What can hang from each mark:
guna: nuno
febip: defop
pezen: nuno
defop: popif sovo
sovo: nuno
popif: defop
nuno: guna pezen rusil sovo
rusil: nafu
nafu: pezen

Known rows, with every way that one mark hangs from another:
[nuno rusil sovo]: |  -3 |  -2 | -16 |   4 |  -2 |   9 |  -6 |   7 |  -4 | -49 |  -2 |  22 |   4 |  -4 | -12 |  -5 |   9 | -11 |  18 |
[guna [nuno pezen rusil]]: |  -1 | -10 |   6 | -16 |   4 |  10 |  -6 |   5 |  -2 |  12 |  10 |  17 |   3 | -11 |  -1 |  -8 |  -1 |  -7 |   7 |
[febip [defop popif sovo]]: |  17 |   8 |   3 |  25 | -10 |  -4 |  -1 |   4 |   5 |  -8 |   9 |  -8 |  -1 |  12 |  -4 |   3 | -29 |  12 |   5 |
[popif [defop sovo]]: | -10 |  -2 |  -9 |   9 | -12 |   0 | -11 |   5 |  -4 |  -8 |   5 |  -4 |  -3 |  18 |  -7 |   2 | -37 |   2 |   3 |
[defop popif [sovo [nuno guna pezen]]]: |  -4 |   9 | -21 |  32 |  -6 |   4 |  -6 |   7 |  -1 |   1 | -19 |   0 |  -3 |   3 | -10 |  16 | -18 |   1 |   8 |
[defop popif]: |  1 |  6 |  1 | 30 | -3 | -1 | -3 |  4 | -1 |  2 | -5 | -1 | -1 |  0 |  0 |  4 |  3 |  2 | 16 |
[sovo nuno]: |   0 |  -1 | -30 |   0 |  -2 |  10 |  -3 |  -1 |   4 |  -2 |  -9 |   1 |  -4 |   2 | -11 |  -1 |   8 |   3 |   1 |
[nuno guna sovo]: | -20 |  -5 | -11 |   6 |   6 |  -2 |  -1 |   9 |   0 | -47 |   0 |  -2 |   3 |   4 | -14 |  26 |  11 |   1 |   8 |
[pezen nuno]: | -1 | -1 | 29 | -1 |  5 |  0 | -1 | -1 |  2 | -2 | -9 |  1 | -2 |  1 |  2 | -1 |  1 |  1 |  0 |
[rusil [nafu [pezen nuno]]]: |   1 |   1 |  17 | -17 |  -9 |   1 |   9 |  -2 |   2 |  -2 | -11 | -36 |  10 |  -3 |  -5 |   0 |   5 | -17 |  10 |
[nuno guna [rusil nafu] sovo]: | -23 |  -4 | -21 |   0 |   3 |   5 |   1 |  16 |  -2 | -64 |  -1 |  -4 |  16 |  -2 | -21 |  20 |  10 | -11 |  21 |
[guna [nuno pezen [rusil nafu] sovo]]: |  -2 | -12 |   4 | -18 |   2 |  12 |  -3 |   5 |  -3 | -11 |   9 |  -2 |  11 | -15 | -14 |  -7 |   7 |  -5 |  10 |
[nuno guna pezen rusil sovo]: | -22 |  -6 | -17 |  -1 |  10 |   2 |  -5 |  16 |  -4 | -34 |  -8 |  20 |   7 |   1 | -14 |  20 |   7 | -10 |  18 |
[popif [defop [sovo [nuno guna pezen]]]]: | -16 |  -3 | -24 |   6 |  -9 |   2 | -12 |   7 |  -2 |  -3 |  -1 |  -4 |  -4 |  21 | -13 |  10 | -34 |   4 |   3 |
[nuno guna pezen rusil]: | -22 |  -2 | -13 |  -4 |  11 |   0 |  -3 |  16 |  -1 |  -1 |  -7 |  21 |   6 |   3 |  -2 |  19 |  -3 | -11 |  13 |
[sovo [nuno [rusil [nafu pezen]]]]: |  -3 |   1 | -36 |  -8 |  -9 |  15 |  -1 |   3 |   3 | -14 | -11 |   0 |   4 |  -2 | -14 |  -5 |  10 | -13 |  14 |
[sovo [nuno guna [rusil nafu]]]: | -16 |  -1 | -42 |  -3 |   0 |  12 |  -1 |  10 |   4 | -23 |  -8 |   0 |   7 |   1 | -17 |  13 |   7 |  -5 |  11 |
[defop sovo]: |   4 |   5 |   0 |   6 |  -7 |   1 |  -1 |   0 |  -2 |  -8 |  -5 |   1 |  -1 |   0 |  -1 |   0 | -25 |  -3 |  -8 |
[nafu [pezen [nuno guna rusil sovo]]]: | -11 |  -1 |  12 |  -7 |  -9 |   2 |  -2 |   5 |   0 | -36 | -15 |  10 |  -4 |   5 |  -1 |  10 |  14 | -30 |  24 |
[sovo [nuno guna [rusil [nafu pezen]]]]: | -16 |  -1 | -41 |  -6 |  -5 |  12 |   0 |   9 |   5 | -24 | -11 |  -1 |   5 |   3 | -15 |  13 |  10 | -13 |  15 |
[guna [nuno [rusil nafu] sovo]]: |  -3 | -11 |   1 | -13 |  -2 |  15 |  -4 |   5 |  -3 | -33 |  14 |  -1 |  10 | -14 | -14 |  -7 |   9 |  -6 |  12 |
[sovo [nuno pezen]]: |   1 |  -2 | -27 |  -6 |   3 |   7 |  -3 |  -1 |   4 |  20 | -14 |   1 |  -2 |   2 | -12 |   0 |   6 |   4 |  -1 |

Rows:
|  -3 |   2 |  -9 | -10 |  -9 |   7 |   3 |   6 |  -1 | -18 |  -4 |  -3 |  11 |  -5 |  -4 |  -6 |   2 | -24 |  19 | => [nuno [rusil [nafu pezen]]]
| -10 |  -2 | -23 |   9 | -13 |   5 | -13 |   5 |  -2 |  -8 |   1 |  -3 |  -5 |  19 | -13 |   2 | -33 |   3 |   3 | => [popif [defop [sovo nuno]]]
|   6 |  10 | -18 |  31 |  -9 |   6 |  -5 |   3 |  -1 |   8 | -19 |   1 |  -4 |   1 |  -9 |   4 | -18 |   1 |   7 | => [defop popif [sovo [nuno pezen]]]
|  -3 |  -1 | -13 |  -7 | -10 |   9 |   0 |   6 |  -4 | -50 |  -6 |  -3 |  11 |  -7 | -16 |  -5 |  12 | -23 |  25 | => [nuno [rusil [nafu pezen]] sovo]
|  -5 |  10 | -23 |  36 |  -9 |   5 |  -5 |   7 |   0 | -14 | -15 |   1 |  -4 |   3 | -10 |  16 | -16 |   1 |   9 | => [defop popif [sovo [nuno guna]]]
|  -2 |  -1 | -34 |  -6 |   1 |  12 |  -5 |   4 |   2 |   8 | -14 |  17 |  -1 |   0 | -12 |  -5 |   5 |  -4 |   8 | => [sovo [nuno pezen rusil]]
|  -6 |  -1 |  14 | -15 |  -7 |   0 |   8 |   1 |   1 | -19 | -11 | -37 |  11 |  -2 | -10 |   9 |   9 | -17 |  12 | => [rusil [nafu [pezen [nuno guna sovo]]]]
| -17 |  -1 |  16 |   2 |   8 |   2 |  -4 |  10 |   1 | -25 |  -9 |  16 |   1 |   4 |   0 |  12 |   1 |  -7 |  11 | => [pezen [nuno guna rusil]]
| -17 |  -2 | -43 |   2 |   1 |  11 |  -4 |  10 |   4 | -23 |  -8 |  17 |   0 |   4 | -13 |  13 |   8 |  -5 |  11 | => [sovo [nuno guna rusil]]
|   0 | -13 |  11 | -15 |   4 |   7 |  -4 |   0 |  -2 |   1 |   8 |   0 |   1 | -11 |  -9 |  -2 |   8 |   2 |   2 | => [guna [nuno pezen sovo]]
|   2 |   5 | -27 |   6 | -10 |  11 |  -5 |   3 |   0 | -17 | -11 |  14 |  -2 |   0 | -10 |  -4 | -20 |  -6 |  -2 | => [defop [sovo [nuno rusil]]]
|  16 |   4 | -10 |   2 |  -6 |   0 |   0 |   1 |   8 |   1 |   5 |  -7 |  -1 |  13 | -10 |   0 | -28 |  13 |  -7 | => [febip [defop [sovo [nuno pezen]]]]
|  -2 | -11 |   2 | -16 |  -7 |  15 |  -3 |   5 |  -3 | -33 |  11 |  -1 |   7 | -13 | -12 |  -7 |  12 | -15 |  17 | => [guna [nuno [rusil [nafu pezen]] sovo]]
| -17 |  -4 |  13 |   4 |   8 |   3 |  -5 |  10 |  -1 | -48 | -10 |  15 |   1 |   2 |  -8 |  13 |   8 |  -7 |  15 | => [pezen [nuno guna rusil sovo]]
| -16 |  -4 |  14 |  -1 |   7 |   4 |  -1 |  10 |   0 | -47 | -10 |  -2 |   8 |  -1 | -13 |  13 |   8 |  -7 |  14 | => [pezen [nuno guna [rusil nafu] sovo]]
| -16 |  -2 | -38 |  -8 |   5 |  10 |   0 |   9 |   3 |  -2 | -14 |  -1 |   8 |   1 | -17 |  13 |   6 |  -4 |   9 | => [sovo [nuno guna pezen [rusil nafu]]]
| -22 |  -3 | -20 |  -5 |  -4 |   5 |   2 |  15 |  -1 | -65 |  -5 |  -5 |  14 |  -1 | -17 |  20 |  14 | -23 |  28 | => [nuno guna [rusil [nafu pezen]] sovo]
|  -2 | -12 |   4 | -13 |   3 |  12 |  -7 |   5 |  -4 | -11 |   8 |  16 |   3 | -12 |  -9 |  -6 |   7 |  -6 |  10 | => [guna [nuno pezen rusil sovo]]
| -23 |  -1 | -17 |  -3 |   4 |   3 |   3 |  15 |   0 | -31 |   0 |  -3 |  15 |   0 |  -8 |  19 |   0 | -11 |  15 | => [nuno guna [rusil nafu]]
| -16 |  -2 | -39 |  -4 |   6 |   9 |  -4 |  10 |   3 |  -3 | -13 |  16 |   1 |   4 | -13 |  13 |   6 |  -4 |   9 | => [sovo [nuno guna pezen rusil]]
|  -1 | -10 |   8 | -21 |   3 |  11 |  -2 |   4 |  -2 |  12 |  10 |  -1 |  10 | -14 |  -6 |  -7 |  -1 |  -6 |   7 | => [guna [nuno pezen [rusil nafu]]]
|   4 |  11 | -20 |  35 | -13 |   8 |  -6 |   3 |  -1 |  -8 | -16 |   2 |  -5 |   1 | -10 |   4 | -17 |   1 |   8 | => [defop popif [sovo nuno]]
|  -2 |   0 |  15 |  -8 | -12 |   3 |  -3 |   1 |  -1 | -28 | -16 |  10 |  -5 |   1 |   1 |  -2 |  13 | -30 |  23 | => [nafu [pezen [nuno rusil sovo]]]
